Known rows, with every way that one mark hangs from another
j614(j334 j810(j846 j968)): [-19 -4 -15 22 7 3 6 3 -8 -16 -3 10 -29 31 1 20 -5 7 -3 -22 17 -1 41 -23 12 -23 19 49 13 8 11 16 -3 31 29 35 -21 -6 -8 24 6 -11 -27 15 -8 -7 -12 72 8 27 -19 -22 0 4 -13 2 0 18 -22]
j170(j476 j968): [-10 -2 18 7 -12 3 -8 -36 -67 -32 0 48 -22 29 -8 1 -18 -16 -17 11 -19 -16 36 -36 10 -15 23 24 21 15 18 9 -3 10 22 31 -20 -8 -26 15 28 -3 -1 11 -5 1 3 52 -17 10 -31 -19 -22 -9 -17 9 -30 3 -11]
j476(j170(j968)): [-28 2 4 8 -24 1 21 -37 -54 -22 0 33 -17 21 -14 15 -23 -6 -23 -8 20 -1 38 -35 5 -7 9 16 -2 0 4 9 -12 3 18 37 -15 -4 -23 21 12 -18 -41 12 -3 12 11 50 -4 10 -32 -20 4 4 -24 0 -29 3 -9]
j476(j170): [-9 9 -12 15 -18 3 30 -30 -42 -20 -7 35 -15 18 -10 35 -27 0 -10 -15 34 3 43 -34 -1 -7 15 15 -12 3 -1 12 -12 7 17 35 -20 -1 -20 18 8 -28 -50 13 -1 7 4 41 9 9 -32 -25 12 10 -22 -2 -32 11 -7]
j614(j810): [2 0 10 18 -10 2 26 -23 -41 -24 4 33 -22 33 -4 30 -15 6 -6 -3 2 -4 42 -22 0 -15 28 23 3 10 1 13 -12 5 27 30 -21 -12 -19 16 19 -22 -16 14 -5 3 -4 50 4 10 -21 -27 -1 -4 -14 7 -19 19 -18]
j846(j810(j598 j968(j170(j476)))): [-52 3 11 14 -3 2 -31 22 -49 -26 5 7 -16 15 -12 7 -14 -14 -8 -17 -26 -6 32 -51 11 -22 7 31 12 7 16 8 3 -23 17 19 -21 -7 -10 16 22 7 42 26 -2 -5 -2 35 -20 16 -13 -18 -42 -5 -7 -15 3 4 -30]
j958(j968(j170)): [-2 10 6 7 -18 2 24 -13 -34 -26 5 35 -20 16 -7 8 -25 -5 -11 -11 8 -45 31 -36 5 -9 23 9 -10 7 0 16 0 12 18 19 -18 -3 -10 8 11 -6 -27 17 -7 -2 10 23 -3 15 -45 -18 6 9 -20 -1 -32 21 -17]
j598(j395 j476(j170)): [-7 25 -47 15 14 11 16 -9 -40 -22 -22 20 -16 26 -29 27 -21 -12 -16 -18 26 4 45 -37 -2 -7 12 16 -19 0 -8 3 -12 12 15 39 -15 6 -11 16 24 -50 -12 13 2 0 -7 30 16 18 -39 -31 33 25 -15 2 -16 -2 -2]
j598(j476 j810(j968)): [14 16 14 17 19 0 5 -9 -33 -19 -7 8 -20 29 -11 8 -27 -3 -9 -14 28 -35 28 -40 11 -15 13 32 -12 6 -14 16 -24 27 29 34 -15 5 4 13 33 -16 10 6 5 -7 -10 24 -3 12 -20 -22 11 19 -26 1 8 36 -31]
j810(j598 j846 j968(j170)): [-49 -4 2 13 2 1 -11 34 1 -19 -6 9 -14 14 -4 2 -15 -14 -7 -26 0 -3 24 -46 11 -23 8 28 -12 -4 16 13 -14 5 26 25 -10 -7 7 17 4 5 4 20 -7 -13 14 38 -12 23 -17 -21 -8 7 -13 -14 -6 5 -19]
j846(j810(j598(j476(j170)))): [-46 14 -8 17 5 2 14 -5 -50 -17 -5 4 -12 16 -23 40 -12 -11 -15 -27 31 -2 39 -39 5 -11 -6 27 -4 4 -5 4 -11 10 14 32 -25 -2 -27 20 9 -17 -12 20 4 3 7 25 -3 9 -18 -23 -22 17 -20 -7 -8 9 -6]
j614(j810(j598 j846 j968)): [-36 -16 24 21 13 1 -2 34 -6 -14 -1 10 -25 30 3 1 0 -7 -7 -30 -1 2 27 -33 8 -28 11 47 1 4 15 13 -19 9 37 31 -12 -16 -11 20 10 17 2 20 -3 -9 6 62 -10 20 1 -23 -13 -5 -7 -5 3 4 -20]
j810(j598 j846 j968(j170(j476))): [-44 -4 5 14 5 7 -29 29 -7 -24 -5 16 -20 18 -8 -5 -10 -26 -7 -19 -29 5 27 -52 11 -29 12 30 6 7 23 12 -7 1 23 26 -17 -5 -6 18 14 7 15 18 -7 -19 5 45 -15 25 -18 -18 -25 4 -8 -9 -6 -3 -21]
j598(j395 j476 j810): [31 22 -15 17 31 9 -6 -4 -35 -22 -16 11 -15 32 -26 16 -30 -10 -9 -16 17 -26 43 -33 9 -9 19 21 -18 4 -15 10 -19 27 17 32 -19 6 -1 8 44 -32 26 3 1 0 -12 31 1 12 -39 -30 12 18 -21 11 -2 22 -11]
j598(j810(j846 j968(j170))): [4 6 13 16 3 6 -7 10 -1 -16 -3 3 -17 21 -12 19 -47 -11 0 -31 14 -18 30 -46 17 -21 11 31 -15 1 3 23 -19 10 23 25 -19 4 7 18 24 -14 -9 7 -6 -18 2 38 -4 20 -32 -21 -2 19 -23 -3 5 30 -24]
j598(j395 j476 j810(j846)): [32 16 -16 18 32 12 -15 8 -7 -16 -23 8 -16 32 -29 24 -37 -17 -4 -22 15 -22 43 -34 14 -16 15 33 -12 8 -5 13 -22 40 19 32 -23 5 -4 12 38 -33 0 -3 -2 -14 -2 38 3 15 -41 -28 9 25 -20 14 0 20 3]
j810(j598(j395) j846 j968): [-31 -8 -10 19 20 4 -19 51 0 -15 -20 5 -14 25 -6 -7 -2 -10 -9 -31 3 -6 31 -41 8 -23 11 41 -11 -6 20 9 -15 14 28 29 0 -7 7 17 13 16 26 20 -3 -4 13 53 -13 22 -19 -27 6 -5 -2 -8 -5 -18 -3]
j846(j810): [-5 5 5 15 -20 -4 9 -29 -52 -22 -1 25 -9 22 -11 50 -31 8 -6 -1 31 -24 45 -25 9 -9 17 26 9 8 10 14 -2 12 11 24 -27 -5 -19 19 13 -15 -27 15 -3 5 7 36 -4 3 -29 -25 -21 -6 -16 1 -20 18 -7]
j958(j520 j968(j170(j476))): [-14 10 -12 13 -11 8 9 -18 -37 -32 0 51 -27 18 -1 -15 -16 -16 -2 -14 -42 -37 41 -31 1 -17 31 10 7 21 13 13 -4 11 15 22 -31 -10 -19 10 11 -3 -15 17 -4 -5 -15 29 -8 18 -36 -19 -2 -3 -17 4 -29 11 -14]
j598(j395): [13 9 -22 15 1 5 7 -3 -36 -24 -16 31 -13 29 -13 20 -21 2 -8 -8 12 -15 47 -30 1 -9 27 17 -9 1 7 9 -7 15 17 28 -14 -3 -1 13 23 -21 0 14 -5 8 2 44 1 12 -42 -32 15 -6 -9 5 -30 0 -3]
j810(j598(j476) j846 j968): [-39 0 10 18 24 0 0 25 -2 -17 -16 6 -18 24 -5 1 -2 -21 -10 -13 13 -17 20 -43 11 -23 5 42 -7 7 15 11 -21 35 31 36 -11 -5 -2 18 6 7 2 15 1 -20 12 31 -11 20 -10 -22 -6 16 -14 -5 -1 5 -14]
j810(j598): [-29 -4 12 16 -5 -3 12 -3 -32 -21 -4 31 -11 21 -1 11 -7 -4 -8 -11 7 -10 35 -34 3 -12 18 22 -6 1 8 11 -14 20 21 24 -13 -10 -13 14 7 8 -4 18 -3 4 11 42 -14 7 -22 -23 -14 -4 -15 -2 -31 5 -10]
j170(j968): [-14 -1 22 7 -16 -2 9 -33 -50 -26 1 40 -15 25 -4 11 -20 -3 -19 4 8 -25 33 -29 8 -11 20 19 5 5 9 12 -10 17 22 31 -14 -10 -15 15 17 -4 -14 12 -6 11 12 46 -14 8 -31 -21 -4 -4 -20 3 -29 6 -12]
j810(j598 j968(j170)): [-55 1 1 14 -2 -2 -2 22 -18 -23 0 10 -13 17 -1 -4 -9 -8 -10 -21 -8 -5 24 -47 6 -17 12 16 -16 -7 5 12 -9 -7 27 22 -8 -6 8 13 7 5 15 26 -4 0 5 31 -14 18 -18 -21 -5 4 -11 -18 -8 8 -36]
j846(j810(j598 j968)): [-42 -4 23 18 -2 -6 -7 15 -45 -17 0 4 -10 20 0 13 -8 3 -10 -18 15 -26 32 -37 10 -17 5 36 5 -1 14 10 -9 1 21 23 -13 -9 -3 19 9 20 16 26 1 6 8 39 -22 9 -7 -22 -27 -12 -10 -16 -6 6 -22]
j958(j520 j968): [-4 2 1 17 -13 2 36 -18 -39 -24 -6 48 -22 23 10 -10 -11 1 -4 -14 0 -54 42 -20 1 -11 29 17 -2 13 13 15 -16 36 17 25 -21 -14 -14 12 -5 15 -36 18 0 4 -3 29 -7 9 -29 -22 13 -9 -21 4 -35 10 -4]
j968(j170): [-8 12 -11 11 -16 1 15 -17 -25 -28 -1 32 -11 16 -11 31 -32 -2 -7 -2 10 -9 37 -36 4 -9 23 5 -12 1 0 14 -3 4 13 22 -22 -2 -3 13 12 -35 -19 13 -9 1 3 28 1 12 -43 -24 2 10 -16 -2 -27 20 -18]
j958(j520 j968(j170)): [-17 9 -10 12 -17 5 25 -11 -25 -27 1 40 -20 16 3 -8 -18 -5 -5 -20 -13 -44 39 -25 2 -11 28 5 -9 11 7 17 -10 20 17 19 -24 -11 -6 12 -2 -4 -26 20 -4 0 -3 21 -6 14 -38 -22 17 3 -20 0 -28 17 -14]

Rows
[-17 -4 -17 17 17 8 -12 30 -6 -16 -20 17 -11 25 -13 9 -9 -13 -5 -24 0 -2 41 -34 9 -18 16 31 -8 0 18 9 -13 26 20 28 -10 -8 -5 14 14 5 9 13 -7 -5 14 55 -10 14 -31 -27 -3 -3 -7 2 -21 -15 9] -> j810(j598(j395) j846)
[-44 8 11 17 14 -7 -3 14 -45 -20 -6 -3 -14 22 -9 16 -2 -6 -14 -13 22 -29 29 -39 11 -17 0 39 2 3 5 8 -9 14 22 28 -15 -6 -5 18 13 7 27 23 5 -2 5 23 -16 11 -5 -22 -21 7 -14 -13 6 12 -25] -> j846(j810(j598(j476) j968))
[-42 -10 -14 22 14 4 1 9 -5 -16 -2 14 -23 28 -1 19 7 -3 -3 -29 -1 14 44 -19 10 -20 15 43 12 9 9 14 -7 38 22 29 -23 -12 -25 20 1 -1 -11 14 -9 -1 -7 77 -3 20 -17 -18 -25 -2 -12 5 -13 12 -9] -> j614(j334 j810(j598 j846))
[-24 2 -12 17 6 1 -22 19 -42 -19 -8 8 -7 22 -18 23 -9 0 -8 -18 5 -10 47 -31 9 -13 8 25 -3 -3 8 6 -4 4 12 20 -14 -8 -7 14 20 6 31 20 -3 13 8 45 -14 7 -28 -28 -22 -13 -4 -6 -15 -8 -3] -> j846(j810(j598(j395)))
[-41 -4 -11 23 11 0 7 -2 -28 -21 4 20 -22 28 1 14 11 4 -5 -23 -4 13 44 -20 5 -14 18 30 4 2 -4 11 -2 24 21 27 -22 -12 -20 17 6 0 6 20 -7 12 -14 71 -5 15 -15 -19 -21 -5 -12 -1 -17 16 -22] -> j614(j334 j810(j598))
[-21 11 0 12 -13 2 -24 -9 -52 -29 4 12 -20 20 -14 25 -30 -8 -7 -6 -5 -13 38 -47 11 -19 14 30 16 10 17 12 7 -23 13 22 -28 -2 -9 19 27 -17 15 22 -5 -9 -5 29 -9 17 -23 -23 -28 -1 -10 -9 -4 16 -31] -> j846(j810(j968(j170(j476))))
[23 3 3 20 20 7 -22 27 -10 -13 -18 0 -17 30 -15 5 -31 -4 0 -34 18 -24 41 -41 14 -20 14 43 -13 0 8 17 -23 19 25 31 -10 2 9 15 33 -2 5 4 -3 -8 0 53 -6 17 -31 -28 13 4 -14 1 5 10 -6] -> j598(j395 j810(j846 j968))
[-25 8 -29 17 36 9 -14 28 -2 -19 -25 12 -15 27 -21 11 -4 -24 -10 -17 1 -8 35 -36 9 -18 9 32 -13 4 8 6 -17 38 19 32 -12 -3 -6 15 18 -12 19 10 -3 -10 11 36 -6 19 -28 -28 -1 16 -7 4 -10 -12 8] -> j810(j598(j395 j476) j846)
[-5 10 11 10 12 9 7 -24 -29 -14 -7 12 -19 24 -29 18 -40 -25 -20 -26 33 -14 34 -43 16 -15 -2 35 -7 12 -8 13 -28 30 21 41 -24 4 -28 20 31 -26 -36 -6 0 -9 7 43 -3 14 -33 -18 -6 33 -36 11 -1 18 -3] -> j598(j476(j170(j968)) j810(j846))
[-31 0 -16 18 16 2 -13 35 -28 -19 -14 12 -13 27 -5 -17 3 -3 -11 -24 -10 -15 33 -41 4 -16 14 28 -15 -9 10 6 -13 3 28 28 3 -7 12 13 17 19 39 27 0 8 4 47 -15 18 -18 -26 12 -10 -2 -12 -12 -11 -18] -> j810(j598(j395) j968)
[15 26 -29 18 24 13 5 -7 -38 -17 -19 7 -18 27 -34 24 -32 -13 -11 -34 23 -9 46 -41 5 -7 7 22 -28 3 -24 8 -21 10 16 37 -19 10 -12 12 39 -44 1 2 4 4 -12 35 12 14 -39 -28 22 30 -25 6 -4 18 -8] -> j598(j395 j476(j170) j810)
[34 5 -6 18 16 9 -14 7 -13 -14 -18 16 -13 28 -20 21 -39 -9 2 -32 15 -16 48 -32 15 -16 20 33 -11 3 1 17 -23 28 16 27 -18 1 -5 14 34 -15 -7 -1 -5 -5 3 54 -2 11 -42 -29 2 8 -18 12 -9 10 7] -> j598(j395 j810(j846))
[-52 -7 -6 23 14 -3 1 18 -24 -19 3 6 -25 30 6 -6 18 8 -8 -28 -5 4 36 -26 6 -18 13 42 5 -1 -2 12 -5 14 32 29 -12 -11 -9 18 5 10 20 27 -3 11 -19 68 -8 22 -3 -19 -12 -7 -7 -10 -3 12 -38] -> j614(j334 j810(j598 j968))
[-27 15 -23 17 26 3 -20 19 -41 -20 -14 0 -10 25 -24 21 -8 -9 -14 -14 6 -19 42 -33 8 -12 4 26 -2 0 -1 2 -5 16 11 26 -16 -3 -7 13 23 -8 45 20 2 3 1 27 -10 10 -24 -29 -17 6 -7 -3 -3 -2 -4] -> j846(j810(j598(j395 j476)))
[-41 13 -15 17 8 4 24 -7 -34 -20 -10 19 -15 18 -16 19 -8 -18 -16 -23 18 6 32 -41 -1 -10 3 19 -18 0 -7 5 -20 16 20 37 -18 -1 -24 16 7 -21 -12 16 3 0 4 29 1 14 -20 -22 0 24 -22 -4 -20 4 -12] -> j810(j598(j476(j170)))
[-37 11 -38 18 29 14 -1 26 -8 -15 -26 6 -16 22 -29 16 -8 -26 -15 -36 16 13 40 -41 5 -14 -1 30 -20 4 2 3 -18 22 17 36 -15 0 -16 18 14 -25 -4 12 1 -9 9 41 4 22 -29 -26 9 25 -13 0 -10 -12 11] -> j810(j598(j395 j476(j170)) j846)
[-28 -1 4 20 24 5 9 15 -5 -19 -5 13 -24 31 -12 21 -2 -17 -10 -16 -2 3 31 -27 8 -24 11 37 3 14 2 9 -20 30 32 33 -26 -13 -23 16 13 -15 3 11 -3 -18 4 44 -2 17 -10 -24 -20 14 -15 8 1 11 -7] -> j614(j810(j598(j476) j846))
[-30 6 -22 19 39 7 -18 48 0 -17 -24 -2 -17 28 -15 -6 2 -18 -14 -23 2 -16 28 -42 10 -22 5 41 -14 1 11 6 -17 25 28 37 -4 -3 9 16 18 2 32 16 1 -12 8 36 -8 26 -16 -27 11 12 -6 -5 3 -14 -7] -> j810(j598(j395 j476) j846 j968)
[-38 0 -5 18 10 -1 -25 39 -42 -17 -9 -4 -10 24 -11 2 -5 4 -10 -25 2 -17 40 -38 9 -18 3 36 -3 -7 12 6 -5 -6 21 23 -5 -7 4 15 19 19 47 29 1 12 4 45 -19 13 -14 -28 -11 -13 0 -15 0 -11 -16] -> j846(j810(j598(j395) j968))
[-35 9 4 16 8 -2 1 -4 -43 -22 -5 11 -9 20 -15 33 -9 -8 -11 -8 15 -23 34 -31 10 -13 5 27 6 5 3 7 -8 23 14 25 -24 -6 -18 17 13 -8 14 18 2 -1 6 22 -12 5 -17 -23 -32 7 -16 -1 -6 12 -11] -> j846(j810(j598(j476)))
[-42 0 -27 15 18 7 -27 54 9 -18 -15 1 -13 19 -15 -6 -12 -17 -9 -33 -16 4 31 -49 10 -23 8 30 -18 -9 16 11 -11 -1 24 23 -4 -6 18 16 15 0 29 23 -7 -9 13 43 -11 27 -28 -26 9 6 -3 -13 -2 -12 -15] -> j810(j598(j395) j846 j968(j170))
[15 15 -14 15 16 12 -38 15 -36 -26 -7 10 -22 26 -22 -12 -33 -15 -6 -28 -32 -11 41 -53 11 -19 20 25 -8 3 -4 13 -9 -18 19 24 -15 6 7 11 51 -19 49 11 -3 -6 -21 45 -6 21 -35 -24 3 5 -9 -3 6 12 -30] -> j598(j395 j810(j968(j170(j476))))
[22 15 -11 19 36 9 -22 25 -10 -15 -24 -7 -20 34 -24 5 -31 -15 -7 -31 24 -28 34 -42 16 -20 10 42 -15 4 -2 13 -23 31 25 37 -13 6 10 14 39 -18 19 1 1 -16 -4 35 0 21 -27 -29 17 27 -17 6 15 15 -10] -> j598(j395 j476 j810(j846 j968))
[-31 -5 -36 23 29 10 -16 32 1 -15 -10 6 -22 33 -11 8 9 -4 -4 -36 -12 23 50 -20 9 -20 16 44 4 2 8 8 -3 32 19 28 -17 -11 -12 18 12 -3 19 16 -10 4 -11 82 -1 25 -23 -25 -12 -2 -3 6 -8 -5 -1] -> j614(j334 j810(j598(j395) j846))
[-47 -13 -8 24 19 2 -5 27 2 -14 -1 1 -26 29 3 2 13 0 -4 -35 2 11 35 -25 12 -24 12 52 7 1 12 14 -6 29 31 31 -15 -12 -10 22 1 12 3 21 -7 -4 -7 75 -6 27 -5 -18 -16 -3 -9 -5 1 10 -23] -> j614(j334 j810(j598 j846 j968))
[8 27 -29 14 31 9 -18 19 -21 -23 -12 -10 -18 27 -27 -2 -33 -12 -11 -29 3 -23 34 -49 11 -16 10 20 -26 -4 -20 11 -16 1 20 28 -12 9 20 9 45 -36 49 11 -1 -8 -17 21 3 23 -34 -29 24 28 -17 -4 18 24 -34] -> j598(j395 j476 j810(j968(j170)))
[9 24 -27 18 28 12 -1 8 -37 -14 -18 -6 -20 28 -29 4 -28 -11 -14 -41 32 -13 40 -49 5 -11 3 32 -26 -3 -20 8 -24 4 25 41 -11 10 4 14 40 -33 15 9 7 -2 -18 32 7 20 -28 -29 34 26 -20 -5 12 14 -21] -> j598(j395 j476(j170) j810(j968))
[-12 10 -3 12 -10 4 -13 -7 -37 -31 -2 27 -22 23 -7 8 -23 -13 -9 -5 -17 -9 32 -49 6 -19 23 19 4 7 15 13 0 -14 21 28 -20 -1 -1 15 25 -17 11 19 -5 -12 -7 34 -5 22 -27 -22 -4 4 -11 -6 -13 13 -33] -> j810(j968(j170(j476)))
